Each row comes from the steps of one path. Every step used is in the known rows, and no mark comes twice. Write the path behind each row, first mark first.
In the rows, 128 means zero.
Known rows
videdud > patag > mizos: [ 84  87 129 138 148  95 140 119 102 153 138 113 147  85  81 163 121 137
 160 128 127 155 102 134 111 132 131 119 116 146 168 123  94 132 121 117
 167 145 129 134 198 165 162 107 145 118 134 135 136 155 145 100 108 164
 128 125 122 139 115 151 126 113 145 108]
puvif > rivalap: [114 112 110 125 108 122 151 119 116 139 120 151 142 120 121 165 121 128
 156 154 136 127 120 144 128 120 119 135 103 143 111 104  91 103 130 135
 147 141 119 132 133 154  98 123 184 110 140 158 128 136 181 121 123 150
 135 127 130 109 119 133 120 146 146 115]
tovili > rivalap > soso > ladet > puvif: [115 106 149 130 156 128 173 149  96 158 132 164 135  91 134 137 150 172
 147 168 173 145 160 153 113 119  54 161 146  51 127 120  79 119 123 117
 149 149 168 137  33 121 106 117 164 134 147  88 153 140 111 117 105 180
 135 137 147 163 129 142  99 117 112 120]
gikana > ladet: [124  99 151 113 140 133 127 133 116 164 122 119 147 133 124 165 101 114
 143 127 154 118 135 147 119 112  97 131 124 114 160 128  93  64 138 131
 130 126 110 125 129 136 135 115 151 118 142 148 127 132 130 102 168 153
 147 148 146 131 128 140 114 118 146 171]
mitag > puvif > ladet > soso > rivalap > kilav: [139 110 116 115 132 110 149 131  97 126 112 193 130 112 135 141 136 144
 154 143 113 126 138 143 142 122  96 170 148 122 117 130  45 194 109 131
 132 160 116 117 118 131  96 101 159 133 156 135 106 132 199 122 142 136
 143 128 141 132 142 121 104 133 128 114]
mizos > patag: [137 103 134 139 157 173 147 178 111 139 134 109 154  89  70 156 168 112
 118 137 147 135 112 135 130 120 116 125 115 127 190 114  94 115 126 135
 136 127 131 148 150 141 137 114 114 114 113 112 152 126 121 100 126 143
 124 110 153 139 130 140 109 131 134 129]
tovili > rivalap > puvif: [116  81 109 120 128 131 159 154 118 156 132 158 135  91 142 151 141 161
 131 144 147 155 142 133 116 123  87 134 125  73 158 107 100 163 115 121
 140 145 135 134  64 131 142 131 138 131 135 134 124 138  97  99 112 157
 141 133 162 152 125 144 100  98 124 117]
soso > videdud: [111 118 109 127 107 163 138 150  93 154 116 128 153 146 115 147 145 119
 160 147 156 137 127 147 134 129 162 148 128 114 150 130 116 109 118 112
 161 150 138 159  92 140 109 101 108  93 150 113 141 130 148 117 113 161
 139 145 109 154 104 120 116 107 145 163]
soso > rivalap: [101 132 155 132 109 151 129 164 105 150 104 168 144 108 102 161 130 134
 152 144 142 131 138 151 133 120 103 146 116 154 131 120 139 127 118 109
 156 139 132 149 105 128 123 107 132 118 146 123 129 133 179 124 117 160
 137 141 124 134 118 133 115 108 138 151]
ladet > soso > videdud > patag > mizos: [ 94 119 123 126 133 118 116 121  96 142 143 152 143 114 103 147 145 158
 178 146 156 147 117 149 118 138 131 141 132 109 159 124 103 140 110 119
 188 173 153 150 122 143  88 112 123  91 151 136 133 153 151 107  86 167
 153 142 100 156 122 141 116 114 137 101]
tovili > rivalap > puvif > ladet: [124  77  93 122 138 141 165 140 106 149 133 166 130  87 141 147 143 166
 134 145 137 139 152 137 115 118  61 148 144  75 159 116 103 151 116 111
 127 137 124 122  85 131 127 131 163 135 142 134 118 137  92  93 128 157
 139 127 161 149 146 136  98 103 118 123]
patag > mizos: [ 99  85 117 134 148 121 165 101 110 165  97 112 151 106 106 150 109 121
 130 152 150 145 115 141 106 130 128 121  91 157 207 132 144 107 111 122
 172 138 120 141 165 135 143 108 141 128 139 127 123 149 175  99 132 155
 132 142 120 119 112 150 117 120 144 110]
tovili > rivalap > kilav: [102  92 108 121 136 112 146 170 105 155 133 170 137 108 134 153 156 157
 147 168 141 149 132 128 117 120  95 136 103  92 165 106  69 170 109 129
 140 131 137 137  87 107 154 120 152 129 123 132 144 135 135 110 111 159
 137 131 151 155 113 139 102 104 129 131]
gikana > ladet > puvif > kebasi: [131 100 157 121  93 127 146 116 118 157 129 120 139 142 149 169 115 120
 163 118 127 101 134 144 120  92  88 149 143 104 124 119  80  76 154 128
 144 140 116 111 125 148 103 105 165 139 154 170 126 147 116  87 161 145
 150 135 158 116 137 155 107 151 141 144]
tovili > rivalap > puvif > ladet > soso > videdud > patag > mizos: [106  67  88 124 140 138 162 117  86 146 140 176 129  80 119 145 138 195
 158 137 142 154 135 145 113 130  57 158 149  67 182 117  96 166 107  94
 155 163 140 128 112 142 121 124 159 124 150 144 115 153 113  90  98 173
 144 134 121 165 139 141  99 104 121 105]
ladet > puvif > rivalap > soso > videdud: [118 121 117 130  83 151 179 103 102 170 117 167 138 120 146 147 131 153
 174 154 140 137 125 158 132 115 126 185 150  94  94 111  67 161 133 137
 168 160 132 129  60 145  45 111 167 115 168 136 143 155 163 125 119 171
 139 131 147 124 110 138 101 152 138  92]
ladet > soso: [133 128 136 118 165 116 114 136 120 134 135 152 139 119 128 145 149 129
 152 156 152 127 142 141 113 132 111 132 112 106 149 121 133 138 114 149
 159 158 144 133  96 119  63 121 136 102 145 138 133 140 129 121 108 139
 150 136 138 125 150 148 115 137 126  98]
tovili > rivalap > soso > videdud > patag > mizos: [ 75  89 124 142 143 121 165 133  84 163 146 152 141  91  99 133 132 190
 156 145 170 178 134 148 106 132  89 134 133  81 174 117  71 153 109  93
 178 150 154 152  86 134 151 119 155 110 150  92 145 153 145 103  81 209
 138 146 102 183 102 137 109  99 138 137]
soso > ladet: [127 122 128 123 145 142 134 157  91 139 107 132 150 114 119 152 135 120
 149 158 167 118 142 148 128 124 118 146 130 112 139 138 107  59 140 117
 136 138 150 146 104 144 104  96 129 124 130 101 134 122 155 120 142 143
 131 133 125 142 136 124 123 112 118 133]
tovili > rivalap > soso: [105 100 134 131 167 107 162 146 112 155 139 154 135 102 122 136 143 174
 136 149 166 161 150 140 103 121  66 129 119  71 152 116  95 153 114 121
 150 143 148 141  60 114 125 130 167 114 141  96 147 138 126 116  95 190
 132 140 144 163 121 143 106 118 127 129]
mitag > puvif: [139  96 125 125 130 108 164 140 116 132 113 128 143 113 134 143 133 105
 131 131 127 139 128 131 141 127 142 134 124 125 115 122  73 160 121 149
 137 145 117 132 101 139 131  97 127 129 140 116 122 133 168 114 133 131
 136 130 151 143 118 128 116 121 135 131]
puvif > ladet > soso > rivalap: [126 126 139 117 143 138 121 128  99 125 122 178 128 115 111 146 145 146
 167 150 140 102 153 162 122 119  50 160 143 119 139 134 151 120 116 117
 149 154 131 121 132 122  78 115 172 113 157 138 120 135 147 118 128 145
 148 138 117 122 163 139 107 134 124 120]
videdud > soso > rivalap: [105 155 169 142 119 132 123 172 101 139 140 167 136  83  97 162 134 131
 166 125 139 136 144 153 122 112  99 137 132 116 153 120 124 140 129 114
 167 158 131 140  82 147  48 112 118 108 142 110 136 139 175 133 113 161
 127 137 139 105 130 132 130 111 128 126]
rivalap > soso > videdud > patag > mizos: [ 84 105 127 137 148 140 163 112  78 177 128 141 146 107  93 141 102 181
 162 123 160 177 122 143 110 127 170 146 147 103 179 139  53 159 110 105
 179 163 146 151 115 161 106 104 131  94 160 107 146 149 184 104 107 210
 125 138 104 161  94 127 122 117 151 132]
videdud > patag: [104 110 136 136 147 110 108 155 109 140 159 120 145 103 102 164 146 132
 164 121 128 145 114 126 121 128 139 122 131 133 128 114  75 139 136 133
 148 143 133 132 162 167 137 111 145 104 124 138 146 141 103 109 101 160
 129 119 150 142 125 140 127 115 139 129]
tovili > rivalap: [116  96 120 131 140 110 149 156 122 133 143 137 139 110 124 146 160 134
 139 158 156 141 146 143 116 124  56 124 107  95 148 102 130 115 121 123
 144 132 145 146  79 114 144 126 163 121 132 116 145 140 102 107  91 159
 141 138 140 163 127 145 105  99 126 137]
gikana > ladet > puvif > mitag: [126 100 148 128  95 158 139 106 111 171 119 124 137 125 147 175 117 110
 152 122 142  93 139 153 128 105  79 156 150 111 127 115 112  98 162 137
 130 145 111 107 131 137  96 109 161 126 155 178 124 150 103  91 157 149
 146 143 156 103 124 154 103 148 137 142]

Which path is each row?
[146 119 118 112 165 132 129 118 106 126 135 145 134 123 128 149 151 135
 159 140 143 101 149 150 112 125  73 150 138 112 147 134 127 110 116 130
 139 153 129 114 145 127  64 121 174 108 149 144 122 135 115 114 142 137
 143 130 130 118 163 143 113 144 124 108]
puvif > ladet > soso
[129 120 151 131 135 144 169 122  91 156 115 154 141 102 137 142 116 162
 153 144 158 134 153 145 114 107 124 167 155  65 118 137  55 117 138 120
 150 163 159 131  72 160  51  96 146 132 159 100 142 138 161 120 139 168
 126 127 144 136 131 140 120 155 121 108]
rivalap > soso > ladet > puvif > kebasi
[113 109 126 118  99 178 149 137  97 161  97 198 132  99 115 160 114 168
 144 133 129 128 144 150 133 110  94 171 155 132 140 135 126 157 120 104
 137 146 115 124 105 155 107 110 135 132 158 139 102 129 163 115 147 154
 132 133 140 124 137 131 106 115 131 135]
soso > rivalap > puvif > ladet
[124 102 163 114 118 138 137 124 120 172 122 114 144 137 141 164 111 119
 153 131 140 111 133 156 123 109  89 160 147  97 124 124  93 100 140 142
 136 132 114 110  94 127 118 110 156 132 152 160 132 147 111 104 168 146
 147 143 164 119 131 151  96 129 140 141]
gikana > ladet > puvif
[129 149 153 135 140 122 133 168  86 129 139 136 139  82 112 158 135 122
 160 137 155 129 145 150 118 115 120 136 144  82 159 133  88  80 140 114
 149 156 148 137  83 156  40 101 116 108 129  95 145 130 155 133 134 141
 126 135 146 108 139 125 139 112 111 119]
videdud > soso > ladet
[128  90  87 139  94 176 159  98 106 165 103 159 130 102 156 167 107 146
 126 114 134 130 142 126 127 120 153 145 138 117 157 115 119 176 144 128
 128 165 117 116 130 169  75 115 109 120 145 176 104 140 118  87 138 147
 125 130 167 100 118 139 118 146 129 110]
rivalap > puvif > mitag
[124  87  96 120 129 152 157 132  99 141 133 183 128 100 145 141 154 182
 150 145 147 145 150 148 117 126  58 162 151  60 155 115 101 156 109 104
 140 158 140 133  66 128 106 128 145 121 153 134 120 143 108  95 111 161
 149 137 142 156 141 136  95 102 119 123]
tovili > rivalap > puvif > ladet > soso > videdud
[120 116 116 127  81 134 163 121 123 151 126 146 138 119 138 162 143 125
 169 154 124 116 122 153 133 113 105 169 131 122  89 101  81 139 140 153
 157 147 124 115  90 145  65 116 174 128 153 156 138 150 127 117 121 135
 140 122 162 108 128 150 100 150 133  87]
ladet > puvif > rivalap
[127 105 115 131 131  99 194 106 109 138 121 168 136 107 136 136  99 138
 144 144 127 154 130 136 141 120 140 147 126 115  92 113  23 167 127 146
 136 156 115 126  90 154  99 110 174 123 158 124 120 139 223 130 129 162
 132 128 147 136 108 126 117 145 141 107]
mitag > puvif > rivalap > soso
[124 125 144 140 139 168 171 111  80 171 106 154 135 102 140 142 115 157
 150 146 168 126 153 150 118 119 115 171 163  76 121 135  84 133 145 120
 146 166 155 130  84 153  44  95 143 117 160 107 140 140 163 115 137 170
 124 135 144 124 120 139 117 152 115 110]
rivalap > soso > ladet > puvif > mitag
[101 117 129 135 159 142 148 128  81 171 136 149 144 116 104 144 122 177
 168 117 158 170 133 139 118 123 175 151 161  96 142 130  45 166 120 116
 169 162 150 151  92 165  91 106 128  88 153 101 153 140 160 113 102 200
 127 139 116 163 103 124 122 118 148 145]
rivalap > soso > videdud > patag
[116 110 162 110 143 145 124 128 107 164 113 188 134 120 127 156  92 163
 155 135 153 127 145 154 121 109  72 156 147 100 153 128 100 108 119 122
 144 152 127 121  93 132  93 123 142 120 157 171 109 140 171 105 150 157
 162 158 135 128 141 145 102 123 136 138]
gikana > ladet > soso > rivalap > puvif
[128 150 148 149 104 140 150 143  86 136 138 141 129  76 132 167 134 126
 171 140 148 104 151 155 126 114 110 159 163  76 135 121 107 110 157 117
 149 174 147 124  89 160   4  97 118 114 141 117 142 142 119 123 132 135
 127 127 158  93 135 136 131 134 106 102]
videdud > soso > ladet > puvif > mitag
[107 107  87 117  99 125 156 122 107 155 110 184 138 131 138 168 122 150
 161 157 125 138 116 131 128 113 147 145 104 136 132 106  28 148 129 145
 139 141 116 124 133 146  97 118 174 118 131 165 131 138 224 117 134 151
 132 124 145 110 113 130 115 149 149 105]
puvif > rivalap > kilav
[136  98  90 106 123 168 147 101  92 152 117 177 132 124 142 147 122 172
 149 123 139 129 140 140 121 123 126 177 163  84 160 140  97 162 117 119
 137 167 127 119 104 153  52 121 122 115 162 158 106 136 125  99 150 148
 141 130 145 122 146 130 105 129 127 103]
rivalap > puvif > ladet > soso > videdud
[117 119 143 128 173 145 168 134  83 161 113 152 147 105 120 146 111 161
 142 146 182 144 153 146 110 124 137 151 151  81 151 145  75  99 124 120
 148 152 157 139  78 147  82 102 139 113 145  88 143 128 175 125 139 178
 121 137 125 146 123 128 125 132 123 128]
rivalap > soso > ladet
[135 114 118 144  85 153 145 113 117 156 111 130 134 116 157 164 147 110
 153 138 134  97 136 146 134 118 117 161 139 115 112 106 142 165 153 138
 146 161 129 116 119 139  58 107 138 122 152 158 131 153  72 102 123 136
 135 127 165  99 120 155 109 158 128 105]
ladet > puvif > mitag
[119 100 139 135 138 121 176 140  97 144 138 162 132  91 138 139 151 174
 151 156 164 145 159 148 108 114  54 154 141  45 135 114  63 111 131 106
 153 152 165 138  44 138 101 111 170 137 149  96 144 143 133 105 103 177
 139 132 138 162 133 144 108 132 114 124]
tovili > rivalap > soso > ladet > puvif > kebasi
[114 119 123 126 135 132 182 112  88 149 111 179 141 110 122 153  96 163
 159 161 160 142 139 150 119 120 121 153 130 101 122 117  52  87 138 117
 142 151 142 135  89 162  69 114 187 112 148 125 134 136 229 132 129 179
 130 132 121 127 118 128 124 152 135 109]
puvif > rivalap > soso > ladet
[140 123 106 113 141 143 131 129  92 125 127 152 137 135 124 143 155 137
 170 137 149 105 142 158 120 128  94 163 151 100 152 138 128 116 113 114
 149 162 133 131 127 132  63 112 155  93 160 133 129 132 132 112 133 148
 145 142 104 143 149 128 111 132 130 130]
puvif > ladet > soso > videdud
[146 113 127 123 130 110 153 133  99 115 113 172 133 106 120 137 137 125
 151 144 119 120 140 153 142 127  79 160 146 129 108 126  92 163 116 125
 139 158 120 123 116 134 101 104 160 131 160 120 104 132 174 125 131 133
 146 134 129 143 150 125 108 130 125 124]
mitag > puvif > ladet > soso > rivalap
[118  88  89 115 135 164 156  87  85 156 126 171 133 102 121 147 113 186
 157 120 130 145 124 140 113 127 129 169 166  99 178 137  86 173 114 102
 150 175 125 120 145 173  82 115 132 118 160 160 102 151 144  94 140 159
 138 124 127 129 138 139 111 117 130  88]
rivalap > puvif > ladet > soso > videdud > patag > mizos
[133 119 141 124 114 152 153 152 101 151 110 130 148 111 131 164 150 120
 161 165 155 108 137 155 134 119 112 172 145  96 108 128 102  85 140 123
 141 147 154 133  67 143  87  95 127 137 141 107 142 135 115 128 140 132
 137 129 155 134 134 136 111 127 110 113]
soso > ladet > puvif
[127 117 118 121  91 157 162 134  85 154 100 170 143 112 141 165 137 146
 173 173 146 116 126 151 138 113 118 184 145 105 102 119  45 102 148 128
 135 151 148 123  81 151  72  93 154 140 142 136 138 139 186 128 143 136
 136 120 145 121 126 130 110 144 115  92]
soso > ladet > puvif > rivalap > kilav
[128 149 149 136 109 128 159 147  91 132 142 151 135  79 128 163 132 132
 181 151 145 115 139 162 125 108 103 159 156  77 120 121  74 104 154 122
 153 164 146 124  64 161  14 106 146 117 138 110 143 140 152 138 129 139
 131 127 158  95 137 133 126 132 110  88]
videdud > soso > ladet > puvif > rivalap
[127 130 123 122 136 135 115 144 103 134 128 156 143 141 131 143 157 137
 166 153 164 130 134 149 124 130 128 148 130  96 147 128 127 139 104 127
 177 173 154 155  80 124  59 114 116  90 154 132 139 140 143 114  96 154
 159 149 116 151 128 132 112 121 133 120]
ladet > soso > videdud
[103 117 103 125 105 140 177 102  92 160 117 177 141 125 120 146 102 166
 165 149 151 150 130 150 123 119 146 156 131 110 122 110  51 125 127 118
 160 159 135 144  94 156  76 119 175  96 161 131 136 143 221 127 117 189
 134 140 109 134  98 121 120 144 150 123]
puvif > rivalap > soso > videdud
[125 121 155 127 161 145 173 123  91 169 113 152 142 106 132 141 117 161
 150 156 169 146 152 152 117 119 131 173 161  71 124 143  76 125 132 129
 148 157 155 131  53 141  55  98 139 124 157  90 144 136 160 128 138 173
 128 132 145 140 122 134 112 139 118 108]
rivalap > soso > ladet > puvif
[152 105 119 121 161  96 156 122 109 111 123 146 133 116 133 138 142 119
 144 136 122 121 142 141 137 131  98 151 145 107 116 129  78 165 116 140
 131 158 115 116 120 134  89 108 163 125 154 127 112 130 149 115 142 124
 143 127 145 138 150 133 110 136 129 117]
mitag > puvif > ladet > soso
[151  97 109 124 138 108 172 127 107 122 114 127 138 119 127 141 135 109
 138 128 115 117 136 141 140 127 109 150 142 130 120 131  72 150 120 134
 121 143 104 118 138 141 125 106 160 130 150 114 111 127 147 113 153 133
 134 127 148 142 133 124 114 126 134 137]
mitag > puvif > ladet
